Each row was made from one walk, in order. Every step used is in the known rows, and no mark comes twice. Write each row's walk.
Known rows:
J, Z, N: [ 1.18  1.31  1.80  0.27  1.00 -0.89 -5.93 -0.57  1.58  1.37  2.34 -1.68
 -2.53  0.55  2.30  0.11 -2.48  0.11 -0.62 -0.18  0.35  0.17 -3.58 -1.19
  1.95  2.88 -1.27 -0.49]
T, C, Z, L, S: [-1.12 -3.86  1.21  0.96 -0.90 -2.76 -1.52  2.00  1.43  1.33  6.67  1.97
 -0.24  2.31 -0.30 -3.09  1.42 -0.91  0.40  0.71  3.15 -1.63 -6.80 -3.31
  0.47  0.59 -0.83  0.16]
J, Z, C, S, N: [-3.01 -2.31  1.36 -2.17 -0.85 -2.94 -4.71  0.87  2.10  0.40  3.65  1.36
 -2.32  3.58  1.09 -3.31 -1.66  0.77  0.49  0.47  1.63  0.18 -2.83 -4.44
  2.92  2.86 -0.77  0.39]
Z, L, S: [-0.18 -1.38  1.02 -0.31 -2.21 -1.94 -0.44  0.98  0.31  2.11  2.53  3.40
 -2.58  1.33  0.96  0.57  1.20 -1.16  2.59  3.11  0.58 -1.50 -3.32 -3.97
  1.92  0.44 -0.87  1.43]
J, Z, K: [ 2.07  3.18  1.97  0.00  1.81 -0.90 -5.45 -0.23  2.38 -0.50  2.87 -0.82
 -2.12 -0.28  1.52 -0.87 -4.60  0.00 -1.33  0.92  0.11  0.35 -0.82 -0.64
  1.73  0.94 -1.38  0.35]
Z, P, S, J: [-2.63 -0.17  1.22  1.72  1.60 -0.36  1.22  0.08  2.28 -0.40  1.54 -0.25
 -1.67 -2.35  2.57 -2.79 -0.52  0.77 -2.96  4.88  3.66  0.11  2.99 -6.89
  2.26  2.44 -1.80  2.07]
Q, K, S: [-0.36  9.13  1.53  0.49 -1.08 -0.09  0.29  0.89  2.11  0.82  3.17  1.74
 -1.48  3.06  0.92 -2.33 -2.40  0.63 -0.85  3.86  2.17 -2.61 -4.34  1.09
  1.68  4.69 -1.50  2.56]
S, J, Z, P: [-0.67  0.03  1.61  2.50  2.23 -1.41 -2.15  1.09  2.69 -0.77  1.87  1.15
 -2.12 -0.18  3.48 -5.23 -2.03  0.63 -2.88  2.49  2.72  0.55  0.18 -2.95
  4.26  4.97 -2.01  0.46]
S, N: [-0.91 -0.01  1.76 -3.88 -0.63 -1.43 -1.94  2.02  1.87  2.02  1.27  3.23
 -2.89 -0.24  1.63 -2.55  1.09  1.06 -0.41  2.47  2.79 -0.28  4.08 -2.30
  3.74  2.61 -2.24 -0.23]
Z, K, S: [-0.20  3.53  2.11  0.20 -1.70 -0.12 -0.26  0.01  1.48  0.08  3.29  0.96
 -1.48 -2.28  1.50 -3.96 -3.90  0.25 -2.26  2.28  1.68 -1.86 -0.77 -1.27
  0.57 -1.07 -1.26  1.64]
L, Z, P, S: [-1.11  1.69  1.30  0.14  1.46 -1.05 -0.97 -2.32  2.01  1.50  2.39 -2.41
 -2.20 -1.09  2.30 -0.53  0.16 -1.38  1.32  3.89  2.11  2.73  0.23 -6.75
  1.81  1.61 -1.69 -1.00]
P, S: [-0.59  7.37  1.24  1.00 -0.51 -1.75 -1.04  1.49  2.37  1.63  1.82  1.06
 -2.07  0.87  1.92  0.24 -1.73  1.04 -0.50  5.75  3.32  0.72  0.41 -6.57
  2.79  2.46 -2.90  0.52]
L, S, J, Z: [-0.31  3.05  1.25  0.49 -3.38 -2.46 -2.73  2.06  2.50  1.40  2.37  3.32
 -2.81  1.73  3.17 -3.19 -0.42 -1.09  1.78  2.48  2.39  1.55 -2.71 -4.80
  5.68  3.53 -2.25 -1.43]
P, S, J, Z: [-1.94  6.50  1.13  2.91 -0.11 -2.21 -2.12  2.30  2.76  1.19  1.73  1.20
 -2.09  1.32  3.08 -3.21 -2.60  1.05 -1.45  5.00  4.69  2.21  0.02 -5.21
  4.71  4.63 -2.98 -0.01]
J, Z: [ 2.18  4.60  1.84 -0.16  1.01 -1.40 -6.10  0.29  2.75  0.05  2.32 -0.34
 -2.27  2.32  1.90  0.17 -3.50  0.49 -0.67  0.91  0.05  0.46 -2.94 -3.14
  3.30  3.63 -2.39 -0.53]
K, Z, N: [-0.03  2.74  2.14  0.42  0.57 -0.27 -1.36 -1.76  0.57  3.72  2.84 -0.81
 -0.13 -0.55  3.29  0.13  1.11  0.02 -0.15  2.55  0.07 -2.49 -5.30 -3.11
  1.11  2.40 -1.55  1.08]
C, T: [ 2.52  1.36  1.47  0.56  4.45  0.01 -2.68  0.90  1.74  0.94  3.61  1.99
 -1.24 -1.09  1.30 -0.41  1.38  0.64 -0.37  1.45  1.28 -1.77 -2.52 -5.39
  3.38  2.90 -2.28 -2.10]
T, C, S, J: [-2.56 -2.80  1.35  1.94 -3.44 -4.68  1.33  3.07  1.99  0.11  6.07  2.79
 -1.01  1.92  1.28 -6.41  1.06  0.52 -2.24  3.72  5.13 -1.19 -3.54 -3.92
  2.26  1.83 -1.85  1.11]
Q, K, Z: [ 1.07  8.94  1.65  0.56  2.49 -0.35  0.14 -0.20  1.96  1.82  3.41  1.26
 -0.31  2.73  1.50  0.38 -0.39  0.32  0.08  5.28  0.71 -2.82 -4.00  1.35
  1.23  4.93 -1.48  3.07]
Z, K, Q: [ 2.97  1.91  2.11  0.41  0.65 -0.49 -0.48 -1.81  1.39 -0.75  3.50  1.10
 -2.23 -2.54  2.44 -1.27 -0.05 -0.25 -0.86  3.60  0.81 -2.15  0.69 -0.87
  0.48 -1.65 -1.20  0.27]
P, S, J, Z, K, Q, B: [-1.68  7.15  1.05  3.28 -0.37 -1.69 -1.23  0.87  2.35  0.86  1.77  0.57
 -2.26  1.07  3.15 -3.00 -1.25  0.73 -1.07  5.00  5.27  1.85  2.49 -4.03
  4.17  2.46 -2.44  0.02]
T, C: [ 1.18  2.51  1.86  1.47 -1.84 -3.21 -0.75  1.81  2.11  0.23  5.42  1.69
 -1.39  1.45  0.86 -1.86 -0.70  0.14 -2.48  3.21  3.25 -1.83 -3.59 -2.17
  0.31  0.99 -2.15  0.64]
Q, K, S, J, Z, C: [-2.29  7.25  1.41  1.81 -0.77 -0.86  0.19  1.35  2.13  0.34  3.67  2.43
 -1.53  3.82  1.50 -5.22 -2.97  0.60 -1.28  3.45  3.40 -1.96 -5.01  1.78
  2.31  5.87 -0.96  2.51]
C, S: [-1.87 -2.78  1.19 -1.33 -1.76 -3.09  0.21  1.61  1.97  0.73  3.26  2.31
 -1.66  1.84  1.25 -2.79  0.89  1.22  0.56  3.78  1.82 -1.02 -1.50 -7.02
  3.66  2.31 -1.94  1.30]
Z, P, S: [-1.61  0.87  1.28  0.32  1.38  0.00  0.24 -0.63  2.24 -0.26  1.62 -1.25
 -1.68 -2.03  1.84 -0.52 -0.68  0.65 -2.30  4.33  2.37 -0.35  2.26 -7.60
  1.23  1.31 -1.77  2.07]
L, S: [ 1.00  3.91  1.36 -1.45 -3.73 -1.95 -1.78  1.25  2.14  1.88  2.47  3.13
 -2.73  1.40  2.06  0.37  0.43 -1.05  2.68  3.17  1.07  0.05 -2.48 -6.10
  3.73  1.53 -2.17 -0.96]
T, C, Z, L: [-0.78 -3.93  1.38  1.46  0.70 -2.61 -1.42  1.86  1.48  0.97  6.58  1.66
 -0.05  2.06 -0.34 -3.22  0.80 -0.27 -0.77  0.98  3.01 -2.15 -6.16 -2.42
 -0.05  1.06 -0.90  0.65]
Q, K: [ 1.94  7.16  1.40  0.51  2.66 -0.89  0.03  0.98  2.30  0.69  2.94  2.36
 -1.95  2.36  0.82  0.45 -1.50  0.56 -0.29  5.59  1.58 -2.07 -1.00  2.28
  1.05  4.61 -1.28  2.50]

Which walk is each row?
[-2.23  6.45  1.33  2.04  0.43 -0.30 -0.31  1.36  1.96  0.33  4.17  2.42
 -1.22  3.21  1.33 -5.47 -2.10  0.54 -1.18  2.54  3.47 -2.11 -5.75  1.32
  2.75  5.90 -0.86  1.68]
Q, K, S, J, Z, C, T
[ 0.04  2.46  1.35  0.63 -3.62 -2.03 -2.37  0.83  2.16  0.83  2.95  2.92
 -2.83  0.72  3.53 -3.65  0.39 -1.59  1.82  2.29  2.25  1.13 -2.56 -3.95
  5.16  1.93 -1.81 -1.59]
L, S, J, Z, K, Q
[-0.48 -1.35  1.32  0.42  3.35 -1.80 -1.07  0.68  1.35  0.64  4.86  3.85
 -1.68  1.00  0.83 -1.68  0.39  0.75  0.10  2.46  2.12 -2.59 -3.57 -5.45
  0.86  2.01 -0.51 -0.35]
Z, C, T
[-2.38  5.63  1.89  1.82 -4.07 -0.92 -2.15  1.51  2.32  0.43  2.43  1.49
 -1.52  2.03  3.16 -7.32 -3.45  0.90 -2.47  0.72  3.14 -0.48 -5.58 -4.05
  5.04  5.03 -2.88 -0.11]
K, S, J, Z
[-1.80 -4.41  1.17  1.97 -0.69 -2.99 -0.88  2.58  1.49  1.29  6.66  2.65
 -0.21  2.10  0.32 -4.92  1.55 -0.89 -0.14  1.14  4.05 -1.35 -6.39 -2.79
  1.16  1.47 -0.86  0.14]
T, C, Z, L, S, J
[-2.62 -2.66  1.39  1.88 -3.47 -4.59 -0.33  2.89  2.15 -0.13  6.08  1.91
 -1.03  2.49  1.27 -6.46  0.22  0.41 -2.16  2.60  4.82 -0.62 -4.38 -3.60
  2.66  2.19 -1.85  0.82]
T, C, S, J, Z
[-0.97  2.64  1.85  0.37  2.39 -0.93 -1.24 -1.02  1.09  2.40  4.72  1.68
  0.51  1.42  2.05 -1.30  1.49  0.37  0.46  2.58  0.50 -3.20 -6.74 -6.18
  1.47  2.59 -1.35  0.54]
K, Z, C, T
[-0.54  2.62  1.48  0.03  1.33 -0.27 -4.87 -0.82  2.74 -0.67  1.90 -2.69
 -1.91  0.39  1.85 -0.39 -3.13  0.33 -1.77  1.13  0.94  1.05 -0.88 -5.78
  2.59  2.74 -1.85  0.62]
J, Z, P, S
[-3.05  3.69  1.84  1.78 -3.46 -0.32 -1.54  0.90  2.27 -0.15  2.33  0.55
 -1.41  1.08  3.15 -7.53 -3.19  0.77 -3.07  0.43  2.92 -0.71 -4.78 -4.79
  4.61  4.64 -2.51  0.46]
K, S, J, Z, P
[-1.87  6.64  1.35  2.02 -0.67 -0.47  0.14  1.38  1.72  0.53  3.18  2.07
 -1.48  3.30  1.42 -4.70 -2.53  0.36 -1.17  3.23  2.98 -1.97 -4.92  2.50
  2.63  5.66 -1.05  2.81]
Q, K, S, J, Z, L
[-1.66  1.18  1.46 -1.34  0.73 -0.20 -5.05 -0.45  2.63 -0.16  1.59 -2.36
 -2.15  0.06  1.79 -1.31 -2.30  0.38 -1.63  0.69  1.62  1.34  0.67 -5.18
  3.09  2.64 -1.81  0.44]
J, Z, P, S, N
[-0.43  1.27  1.47 -0.02  1.28 -3.12 -1.37 -1.36  1.64  2.09  3.92  1.19
 -2.64  1.86  1.97 -0.85 -0.37 -1.16  2.84  3.77  1.69  1.44 -3.01 -4.37
  0.97  1.93 -0.91 -1.45]
L, Z, C
[ 1.09 -3.01  1.60 -0.27  4.30  0.09 -2.55 -0.78  2.06  0.45  4.68  0.97
 -0.28 -0.79  1.22 -2.82  0.79 -0.04  0.87  0.64  0.86 -1.49 -2.25 -2.87
  1.44  0.64 -0.82 -0.89]
C, Z, K, Q
[-2.89  5.28  1.05  2.91 -0.05 -2.66 -1.68  2.21  2.55  1.03  2.28  1.78
 -2.11  1.80  2.90 -3.75 -2.66  1.06 -1.21  5.14  4.97  1.87 -0.50 -5.42
  3.94  4.26 -2.33  0.37]
P, S, J, Z, C
[-3.86 -5.35  1.05  0.47 -0.92 -3.04 -0.29  1.75  2.30 -0.27  2.98  1.61
 -1.58  1.22  2.37 -6.55  0.30  1.10 -0.86  2.73  3.06  0.21 -1.12 -6.39
  5.11  3.94 -1.62  1.36]
C, S, J, Z, P
[-2.15 -3.87  1.03 -0.27  4.78  0.46 -1.96  0.03  2.63  0.71  3.34 -0.65
  0.10 -0.40  0.83 -2.33  0.26  0.52 -0.16  1.16  1.95 -0.20 -1.25 -7.68
  2.01  2.70 -1.25  0.36]
C, Z, P, S
[-1.25  1.23  1.07  0.71 -2.22 -2.34 -2.64  1.94  2.14  1.35  3.48  3.95
 -2.52  1.60  2.81 -3.86  0.48 -1.17  2.07  1.68  2.85  0.99 -3.98 -5.64
  5.37  3.31 -1.59 -1.99]
L, S, J, Z, C, T
[ 0.41  4.44  2.04 -0.06 -0.73 -0.34 -5.31 -0.31  2.23 -0.39  3.05 -1.20
 -1.75  0.19  1.64 -2.86 -5.28  0.05 -1.76 -0.35  0.56  0.02 -2.98 -1.29
  2.15  1.10 -1.59  0.26]
J, Z, K, S
[ 0.15  1.50  1.77  2.86  2.14 -1.92 -2.31  1.65  2.50 -0.31  2.42  2.12
 -2.21 -0.60  3.28 -5.47 -3.36  0.47 -2.57  2.90  2.97  0.77  0.47 -0.33
  3.88  3.77 -1.83  0.32]
S, J, Z, K
[-0.60 -0.30  1.28 -1.77 -1.67 -1.56 -5.55  0.68  1.29  1.44  2.24  0.89
 -2.76  2.48  1.21 -0.54 -0.87 -0.88  1.89 -0.17  0.37  0.58 -3.05 -2.73
  3.60  2.04 -1.15 -0.11]
J, Z, L, S, N
[-3.36  3.49  1.68  2.14 -2.75 -0.80 -2.12  1.42  1.96  0.44  3.47  1.99
 -1.25  2.00  2.77 -7.96 -2.57  0.86 -2.12  0.02  3.44 -1.00 -6.71 -4.78
  4.72  4.78 -2.14 -0.68]
K, S, J, Z, C, T
[-1.96  6.68  1.44  1.66 -0.27  0.21  0.08  0.76  2.30 -0.07  3.03  1.00
 -1.35  2.31  1.70 -5.02 -2.59  0.51 -2.12  3.01  3.10 -1.74 -3.80  1.33
  2.62  5.68 -1.18  2.71]
Q, K, S, J, Z, P
[-1.07 -5.36  0.86 -0.75  2.28 -0.88 -2.55  1.16  1.29  2.39  4.01  2.57
 -0.54  1.98  0.20 -1.57  1.78 -0.72  3.32  0.29  0.67 -1.05 -5.29 -5.17
  2.51  2.14 -0.56 -0.09]
C, Z, L, S
[ 0.45  1.07  1.29 -0.40 -1.17 -1.65 -5.38  0.31  1.40  0.99  2.57  0.53
 -2.54  2.76  1.26  0.40 -1.72 -0.92  1.67  0.27 -0.24  0.28 -4.82 -3.25
  3.03  2.07 -1.24  0.14]
J, Z, L, S
[-1.39  2.12  1.55  0.75 -1.40 -1.34 -0.16 -0.24  0.45  3.34  3.07  2.10
 -0.12  1.45  2.76 -1.38  2.14 -0.95  1.82  3.39  0.23 -2.03 -6.20 -4.78
  2.94  2.34 -1.61  1.66]
K, Z, L, S, J
[ 2.90  3.48  1.79  0.72  0.69 -0.32  0.20 -2.06  1.36 -0.27  2.76  0.85
 -2.39 -1.46  2.09 -0.16  0.64  0.02 -0.51  3.74  1.84 -2.05  3.91 -0.24
  0.43 -2.50 -0.99  0.64]
Z, K, Q, B
[ 2.17  2.53  1.85  0.23  1.08 -1.38 -1.56 -3.12  1.39  1.18  3.68 -0.82
 -2.56 -1.40  2.75 -0.98  0.48 -1.97  2.40  3.27  0.90  1.45 -0.83 -2.07
  1.19 -0.48 -1.26 -2.21]
L, Z, K, Q
[ 1.49  2.28  1.80  0.21  2.09 -1.73 -1.53 -1.74  1.65  1.69  3.33 -0.51
 -2.45 -1.71  2.03 -0.96 -1.51 -1.64  1.79  3.59  1.19  2.07  0.27 -1.61
  0.90 -0.18 -1.16 -1.28]
L, Z, K
[-2.40  3.55  1.74  1.25  1.19  0.09  0.48 -1.39  1.80  1.70  2.41 -1.14
  0.52 -0.86  3.35 -2.10  0.67  0.35 -1.63  4.24  1.57 -1.31 -2.32 -7.21
  2.43  3.01 -2.27  2.18]
K, Z, P, S, J
[-1.07  1.20  1.22  0.32 -2.85 -1.82 -2.18  1.37  2.46  0.89  2.27  2.42
 -2.66  0.72  3.20 -3.33 -0.10 -1.26  1.22  2.14  2.23  1.32 -1.97 -5.64
  5.18  3.06 -1.87 -0.97]
L, S, J, Z, P
[-1.52  6.95  1.37  1.67  2.90  0.15  1.62 -0.46  2.01  1.25  3.12  0.28
 -0.08  1.11  2.01 -1.61  0.02  0.26 -1.20  5.90  2.27 -2.05 -2.15 -0.02
  1.41  5.03 -1.15  3.80]
Q, K, Z, P, S, J
[-0.42  2.50  1.32  0.59 -2.93 -2.20 -2.46  1.83  2.30  1.16  2.64  3.13
 -2.75  0.49  3.02 -3.68 -0.96 -1.31  1.46  2.54  2.43  1.46 -1.75 -3.60
  4.91  2.16 -1.76 -0.98]
L, S, J, Z, K
[-0.07 -2.28  1.71  1.24  1.22 -2.22 -1.54  1.60  2.08  0.37  6.88  1.07
  0.08  0.23 -0.06 -3.97 -0.60 -0.28 -1.71  1.18  3.40 -1.62 -3.97 -1.33
 -0.47 -0.25 -0.92  0.31]
T, C, Z, K
[-0.27  6.45  1.46  0.76  3.63 -0.43  0.29 -0.36  1.49  1.79  4.73  2.08
 -0.05  2.84  0.95 -0.63  0.52  0.24  0.52  4.57  1.32 -3.47 -5.36  0.57
  0.59  4.50 -0.53  2.63]
Q, K, Z, C, T
